Each row comes from the steps of one walk. Every step used is in the known rows, and no mark comes twice. Write the walk behind each row, first mark first.
In the rows, 128 means zero.
Known rows:
zalet/mizup/dezil: [137 104 128 110 139 141 148 133 103 149  70 141 130 136 121  98 129 131
 129 129 126 141 122 166  82 148  98 116  74  79 162 146 138 174  95  88
 113 145 180 117 122]
zure/mafab/mizup/zalet/meteg/fimat: [102 130 180 119 122 143 153 121 124 167  92 153 131 152 126  95 101 127
 110 156 130 165 106 136  95 118 101 131  68  36 161 132 141 163 104 130
 126 141 160 146 114]
voku/meteg/fimat/mizup/dezil: [ 82  77 169 103 107 130 147 110  75 157 118 152 134 153 145 101 170 128
 147 138 132 140 101 169  79 180  54 132  66  69 167 137 115 146 114  97
 119 151 194 167  93]
zure/mafab/mizup/voku/meteg/kisil: [106 138 186 121 131 149 168 125 114 179 109 139 117 156 141 115 115 123
 112 159 119 154  91 144  94 149 103 142  73  60 154 123 139 162 109 128
 125 119 164 153  95]
fimat/meteg/zalet: [ 85 107 130  98  81 116 155 118 102 151 119 138 161 154 127  95 137 125
 140 138  99 147 113 142 118 179  69 147  82  81 126 127 130 149 125 106
 141 140 153 173 100]
zure/dezil/meteg/kisil: [134 146 142  98 132 118 163 113 128 145 132 125 126 136 111 102 130 106
 119 111 112 134  88 147  87 161 128 165  88 115 117 174 155 186 140 132
 139 111 157 133  95]
kisil/meteg/zalet: [113 108 135  81  68 103 172 111 107 143 122 125 154 137 121 117  98 155
 141 141 101 151 123 154  99 154  85 138 102  87 132 160 132 151 140 118
 142 138 150 159 133]
gopo/zutu/zalet/mizup: [ 91  87 156  84 111  80 160 137  99 139  71 146 157 118 139 106 145 124
 132 130 118 181 118 168  86 161  75 158  65  62 128 155 110 127  86 118
 100 148 141 138 109]
zure/dezil/meteg: [128 169 143  91 136 130 168 114 130 139 121 135 114 131 102  98 109 117
 115 113 118 134  91 127  90 141 141 160  79 108 134 169 156 181 138 128
 140 118 163 116  93]
voku/meteg/fimat/zutu: [ 75  91 171  97  94 117 152 104  67 147 144 139 149 166 150 105 167 118
 131 136 133 172 106 149  95 176  60 153  58  74 138 130 101 127 137 123
 123 156 174 170  79]
gopo/mizup/dezil: [127 121 134 109 127 134 151 137 116 142  73 133 122 122 114  96 157 154
 130 153 115 130 115 162  85 166  99 128 103  75 169 153 126 168  88  97
 134 134 189 127 124]
meteg/fimat: [123  84 147 122  96 126 114 103  92 146 133 134 147 150 123 114 132 142
 139 139 119 157 118 149  88 138  89 139  81  83 145 141 140 138 145 109
 142 149 143 159 110]
meteg/zalet/mizup: [123  92 140 108  82 109 143 116 108 151  84 116 167 143 127  98 111 134
 142 135 102 153 118 164  96 153  81 137  75  66 138 137 131 159 114  95
 120 146 136 138 127]
zutu/fimat/meteg/zalet: [ 79 105 131  96  87 112 142 132 100 151 133 159 160 149 130 103 156 121
 154 144  95 148 103 145  96 174  50 148  67  79 130 126 126 142 129  99
 129 137 141 182  86]
mafab/zure/dezil/meteg/kisil: [132 156 144 113 156 128 148 111 123 152 115 125 108 117 100 107  99 121
 106 125 116 120  95 128 102 149 126 162  89  95 146 169 158 205 132 119
 142 139 161 117  87]
mafab/zure: [126 140 141 126 147 144 126 121 103 148 100 119 111 121 105 119  93 145
 111 151 116 134 123 120 118 132 122 141 102  87 159 148 151 177 131 104
 144 154 149 121 107]
fimat/mizup/dezil: [106 100 139 113 127 150 137 139 107 152  82 150 118 128 129  97 151 150
 129 149 117 127 110 164  77 159  98 119  95  79 171 149 143 152  94  76
 120 131 184 125 128]
liki/kisil/meteg/zalet/mizup/dezil: [145  78 120  84  73  99 180 119 105 142 109 114 164 140 126 122 109 135
 147 126  98 144 140 183  96 171  77 130 103  97 144 166 138 144 122 121
 134 133 171 143 140]
zutu/voku/meteg/kisil/liki: [104  96 141  90 101  98 160 139  75 153 143 114 161 153 146 110 184 112
 162 128 102 175  99 169 105 191  77 155  92 108 118 141 102 154 137 119
 126 130 157 190  78]
fimat/zutu: [ 96 122 145 103 106 128 143 130  96 135 123 130 141 145 136 103 146 134
 106 145 117 174 118 133 100 150 107 153  83  87 127 137 122 123 129 115
 125 140 153 131 106]
mizup/fimat: [101 123 134 110 120 145 138 141 102 151 125 134 133 139 124 123 131 123
 116 156 124 171 125 134  97 123 106 132  92  95 151 126 142 147 125 106
 142 127 161 122 103]
fimat/zutu/zalet/mizup/voku/meteg/kisil: [ 61  74 166  76  99  95 176 140  81 143 107 150 169 142 170  94 186 103
 126 117 119 186  93 179  78 188  53 163  43  48 124 129  77 120  85 113
  87 149 175 147  85]
voku/zutu/fimat/mizup/dezil: [ 76 110 134  94 125 116 141 153  85 149 110 163 131 123 143  99 174 123
 123 153 114 146 105 158  62 154  63 149  46  73 160 152 120 135 104  93
 106 143 161 157  92]
mafab/mizup/fimat/zutu: [ 75 116 157 104 129 141 161 116 111 153 115 151 137 134 145 106 121 134
 102 179 132 175 118 132  85 124 100 140  57  64 163 131 141 126 115 105
 135 135 155 107  93]
zalet/mizup/fimat/zutu/voku/meteg/kisil: [ 69  80 148  83 119 111 169 151  83 158 115 154 162 144 160 104 177  95
 137 130 129 195 104 169  82 175  43 144  42  58 139 113  92 130  92  90
 101 146 181 135  80]
meteg/fimat/zutu: [ 99  80 153 113  88 122 120 106  86 143 140 142 155 152 139 104 151 139
 126 139 123 174 115 147  82 147  77 152  64  69 140 135 121 115 137 111
 130 158 151 152  98]
gopo/meteg/kisil: [112  99 142 107 123  94 149 120 100 162 114 126 154 154 125 124 171 104
 143 139 110 150 113 164  92 195  81 150 109 110 116 151 134 154 124 120
 124 124 138 172 118]
dezil/zure/mafab/mizup/fimat/meteg: [ 95 185 175 130 148 159 163 140 124 184 102 173 116 141 121  82  93 133
 126 166 131 164 104 108 100 110 104 150  71  79 167 134 172 165 107 107
 140 146 153 141  88]
fimat/mizup/zalet/meteg/kisil: [ 79  77 148  98 114 120 153 150 107 145  90 144 158 135 138  97 177 108
 122 136 121 167 105 182  89 180  74 127  94  57 138 148 113 139  90  99
 111 125 174 141 135]
dezil/meteg/fimat: [124 103 146  98 107 120 146  83  88 133 140 148 142 144 114 101 130 122
 133 116 122 149  88 141  92 150 106 151  68  91 126 145 132 137 147 123
 136 121 154 151 102]
dezil/meteg: [126 137 138  92 124 126 163 103  96 127 124 136 129 137 109 102 122 118
 121 120 116 143  91 131 107 153 134 150  88 109 117 150 137 149 143 125
 135 104 153 135 111]
kisil/meteg: [114 123 135  81 104 120 172 125 106 133 125 137 131 133 117 130 101 151
 132 141 113 155 127 145 101 150 104 132 107 103 133 164 138 143 147 119
 147 127 154 148 134]
fimat/zutu/zalet/meteg/kisil: [ 70  82 143  92 102  83 161 143  87 142 116 139 167 144 154  86 186 108
 127 122 105 184 109 165  97 177  67 169  79  77 105 145  88 124 103 126
 102 146 159 162 100]
zalet/meteg/fimat: [104  82 129 116 114 109 141 119  85 151 120 142 152 153 123 102 151 117
 143 123 120 175 119 156 103 154  71 139  82  85 135 140 115 137 128 120
 128 153 164 162 105]
zalet/meteg: [106 116 120 111 133 116 158 138  94 145 106 130 139 148 116 103 143 113
 129 128 114 170 123 146 119 156  98 138 100 103 126 145 121 149 124 122
 126 135 164 146 115]
dezil/zure/mafab/mizup/fimat: [116 188 179 138 149 161 153 135 125 183  97 158 113 137 119  89  82 142
 121 169 131 164 106 109  94  92 122 148  80  83 171 142 177 169 111 109
 139 145 146 129  98]
gopo/zutu/fimat/mizup/voku/meteg/zalet: [ 60  83 162  84  86  93 164 134  86 161 106 159 155 124 152 116 184 124
 137 151 117 178  92 174  71 189  36 158  48  46 149 133  98 106  87 108
  96 143 167 154  77]
liki/kisil: [149 106 128 112 104 122 142 127 103 133 128  97 148 149 120 132 122 122
 127 136  97 151 140 153 115 156 121 141 120 126 131 155 152 130 148 130
 148 116 138 140 130]
zalet/meteg/fimat/mizup/voku/zutu: [ 65  67 136 102 112 107 157 135  77 156 111 165 151 140 143  96 178 112
 133 123 124 183 101 173  79 166  45 143  44  52 153 133  92 111  96 103
 107 155 185 155  92]
zure/dezil/meteg/kisil/liki: [144 141 140 103 119 115 153 116 135 142 137 114 132 144 112 104 133 103
 123 114 114 143  95 152  88 164 134 165  96 127 112 180 158 192 149 142
 143 102 148 137 102]
zalet/mizup/dezil/zure: [139 128 136 121 148 144 155 136 101 159  64 153 130 130 117  83 124 135
 135 128 133 147 117 159  80 135 100 125  70  86 170 155 150 179  89  85
 113 159 179 116 114]

Write each row's walk:
[103  64 138  76  77 101 174 125  88 136 142 140 159 134 145 137 137 130
 136 130 110 167 124 183  77 171  60 143  71  81 153 159 119  91 127 122
 134 132 171 153 119]  liki/kisil/meteg/fimat/mizup/voku/zutu
[130  60 133  90  84 114 159 118 100 140 131 138 150 139 131 130 130 143
 150 132 109 143 135 182  83 171  71 127 103  97 156 168 140 119 130 114
 141 132 177 152 138]  liki/kisil/meteg/fimat/mizup/dezil
[135 192 168 141 138 156 139 144 116 173 100 141 114 142 107  90  92 143
 128 147 120 158 108 111 105 107 128 153 102 102 150 148 170 174 123 115
 136 146 141 146 111]  dezil/zure/mafab
[ 93 121 153 110 137 145 156 113 116 155 109 144 132 131 133 116 106 136
 112 179 128 161 121 134  89 118 111 131  72  76 168 137 156 144 121 103
 145 127 147 111 103]  mafab/mizup/fimat
[ 68 104 121  84 107  98 160 144  82 154 107 168 156 137 144  86 170 104
 132 136 112 152 106 160  75 171  32 155  21  60 148 137 110 147 100  99
 106 158 166 175  74]  voku/zutu/fimat/meteg/zalet/mizup/dezil
[ 80 101 154  93 109 135 131 151 111 139 106 166 145 126 134 110 162 127
 133 152 115 153  99 160  70 154  75 129  73  57 155 141 127 131 107  87
 114 126 149 139 116]  zutu/fimat/mizup/zalet
[ 70  69 172  85 100 106 162 112  67 150 113 158 155 156 161  86 177 114
 143 121 136 164 100 172  75 180  39 149  37  51 153 132  88 142  98 110
  99 171 196 166  75]  voku/meteg/fimat/zutu/zalet/mizup/dezil
[130 140 173 125 135 154 152 100 121 171 100 160 107 147 119  90  93 142
 118 153 125 129  92 131  82 122 116 134  67  61 168 138 159 174 111 121
 130 129 172 144 104]  zure/mafab/mizup/dezil/meteg/fimat
[ 68 116 149 101 137 144 169 117 114 156 114 164 134 139 137 109 118 125
 118 175 130 160 116 132  97 139  89 133  60  71 162 127 149 139 116  99
 148 128 158 126  89]  mafab/mizup/fimat/meteg
[139 103 126  86  92 109 171 126 104 129 137 111 147 142 121 142 107 133
 137 134 100 154 144 160 111 163 106 137 123 125 129 168 145 125 153 135
 152 115 149 147 142]  liki/kisil/meteg
[ 66  77 138  97  93  97 148 156  96 149 133 137 169 149 155 100 190  96
 125 142 121 206 122 166  91 159  67 159  81  82 119 131 100 134 105 127
 115 132 165 147  92]  mizup/fimat/zutu/zalet/meteg/kisil/liki
[ 93 104 135  89 127 122 164 150  88 145  93 160 146 128 142 113 149 109
 119 126 125 178 100 167  67 149  68 141  21  49 158 129 105 128  92  94
  99 145 164 124  88]  zalet/mizup/voku/zutu/fimat
[114 145 143  84 111 118 173 114 132 151 108 142 136 130 113  89 107 108
 125 113 119 144  88 143  77 140 106 157  53  78 145 153 146 184 113 114
 127 128 170 107  88]  zure/dezil/meteg/zalet/mizup/fimat
[148  98 126  92  82 103 185 121 104 151 105 123 163 136 124 110 105 139
 151 126 105 149 136 178  94 160  78 136 101 103 150 174 147 149 118 118
 134 146 170 144 133]  liki/kisil/meteg/zalet/mizup/dezil/zure
[ 63  70 180  83  94 100 159 113  69 144 121 153 161 158 161  95 169 111
 145 123 132 174 101 165  84 180  39 156  38  53 139 128  87 128 113 113
 104 165 172 168  82]  voku/meteg/fimat/zutu/zalet/mizup
[102 156 186 115 133 159 172 124 115 173 101 147 107 152 135 112  98 132
 110 160 123 154  94 129  95 133 113 138  65  54 167 120 140 158 106 124
 126 124 168 138  93]  zure/mafab/mizup/voku/meteg
[ 68 109 140  78 116  94 187 156  97 137  77 150 146 112 139  96 183 122
 125 132 110 175  94 174  79 174  63 156  53  40 155 141  73 125  64 112
 110 142 186 137  93]  gopo/mizup/voku/zutu/zalet/meteg
[120  82 123  70  68  88 194 126  95 139 121 119 172 135 139 131 116 122
 133 123 101 170 129 182  90 170  66 145  72  80 139 157 118 116 119 128
 127 135 164 145 122]  liki/kisil/meteg/zalet/mizup/voku/zutu
[ 51 107 138  81 120 102 157 160  87 141 106 165 151 127 146  95 182 101
 117 143 118 173 102 160  74 157  53 150  40  54 146 148 100 124  99 106
 100 143 159 158  95]  voku/zutu/fimat/mizup/zalet/meteg
[108  89 139 104  81 116 145 124 107 158  93 127 166 141 131 102 117 126
 137 142 111 165 119 161  90 142  70 134  66  59 148 124 129 157 105  90
 121 146 148 128 116]  meteg/zalet/mizup/fimat
[ 61 109 147  86 109 118 184 111  96 159 113 165 154 129 153 100 139 124
 115 162 113 163  90 153  74 152  63 153  14  40 166 131 120 124 100 106
 121 146 158 146  62]  mafab/mizup/voku/zutu/fimat/meteg/zalet
[ 87  94 133  62  73  92 191 129  95 145 111 156 164 126 140 116 121 135
 141 132 109 169 106 174  69 160  42 142  41  49 147 148 105 133 109 106
 112 150 163 154 107]  kisil/meteg/zalet/mizup/voku/zutu/fimat
[ 93 116 143  90 116 115 171 148 117 129  70 136 152 124 118  94 166 123
 120 141 123 170 111 166 100 169  86 131  95  47 149 149  97 150  81 117
 126 134 182 127 130]  gopo/mizup/zalet/meteg
[ 61 112 146  83 114 113 145 155  90 139 111 160 148 123 145 102 171 111
 113 152 117 164 102 156  68 150  65 150  42  56 151 149 113 126 106 102
 107 139 147 153  98]  voku/zutu/fimat/mizup/zalet
[ 69  69 147  92 109  85 153 151  97 154 101 160 165 123 144 112 201 104
 129 146 121 188 106 184  76 191  41 152  73  55 127 152 102 114  89 118
  97 134 159 159 104]  gopo/zutu/fimat/mizup/zalet/meteg/kisil
[126  80 117 125 111  96 141 140 100 150 123 103 161 163 127 111 176  96
 142 129 108 182 129 179 118 186  90 145 121 125  99 158 123 164 140 138
 130 117 146 173 125]  zalet/meteg/kisil/liki
[ 75  78 176 100 102 124 143 110  78 150 126 147 140 156 147 109 161 124
 150 140 128 152 101 163  88 181  55 140  66  71 154 134 114 132 128 100
 124 144 170 169  98]  voku/meteg/fimat/mizup
[ 94  68 140  97  96  57 156 142  94 145  98 123 173 134 143 106 183 104
 139 131 110 197 125 184 100 185  70 170  97  92 100 166 102 136 103 149
 108 136 142 172 108]  gopo/zutu/zalet/meteg/kisil/liki
[ 64  80 178  87  88 102 154 108  67 144 137 146 157 159 158  98 173 117
 141 129 126 171 101 155  90 176  51 160  52  65 136 132  92 127 125 124
 113 161 170 176  76]  voku/meteg/fimat/zutu/zalet
[ 85 144 172 118 112 148 156 128 132 181 105 156 125 154 132  99  91 131
 121 174 116 153 106 120 101 126  90 139  68  50 160 111 154 163 107 113
 138 128 153 147  98]  zure/mafab/mizup/fimat/meteg/zalet
[129 168 145 122 155 146 134 127 128 153  99 122  99 115 100 113  83 142
 105 141 119 125 118 116 104 124 130 149  91  87 170 164 164 203 128 108
 147 160 158 104  91]  mafab/zure/dezil
[ 94  96 133  65  74  95 195 124  96 145 105 143 161 128 137 114 110 138
 133 128 112 169 112 173  79 159  57 140  51  52 145 150 109 137 108 109
 118 150 168 146 116]  kisil/meteg/zalet/mizup/voku/zutu
[ 69 110 130  80 115 102 184 149  73 145 104 148 149 125 146 103 167 107
 109 119 113 185  95 163  82 148  79 160  39  59 144 137  87 125  84 125
 102 150 182 145  73]  mizup/voku/zutu/zalet/meteg
[ 78 119 143  84 112  90 154 142  83 134 107 133 149 127 143  96 146 118
 117 135 104 163 113 148  88 140  90 169  59  81 131 158 111 141 114 123
 116 147 138 162  97]  voku/zutu/zalet
[ 95  84 137 122 128 121 148 129  87 168  96 169 143 138 127  75 166 128
 151 126 129 163 108 169  82 156  56 134  73  74 164 150 122 143  94  93
 113 166 192 153 102]  zalet/meteg/fimat/mizup/dezil/zure
[111  75 130  74  63  94 182 127 104 140 130 123 174 142 142 126 118 123
 138 134 105 176 140 172  95 167  62 142  87  83 135 148 122 113 123 123
 132 133 163 135 129]  liki/kisil/meteg/zalet/mizup/fimat/zutu
[151  83 132 133  93 112 113 130 111 145 138  85 160 161 130 126 161 115
 136 146 104 166 131 177 105 178 113 146 132 133 101 161 149 170 160 133
 146 104 118 173 133]  meteg/kisil/liki
[ 97  90 136  93  79 102 158 129  92 156  95 140 172 134 143 100 141 120
 134 131 105 168  98 173  71 153  52 148  29  40 152 127 107 140  94  96
 100 154 153 143  92]  meteg/zalet/mizup/voku/zutu/fimat
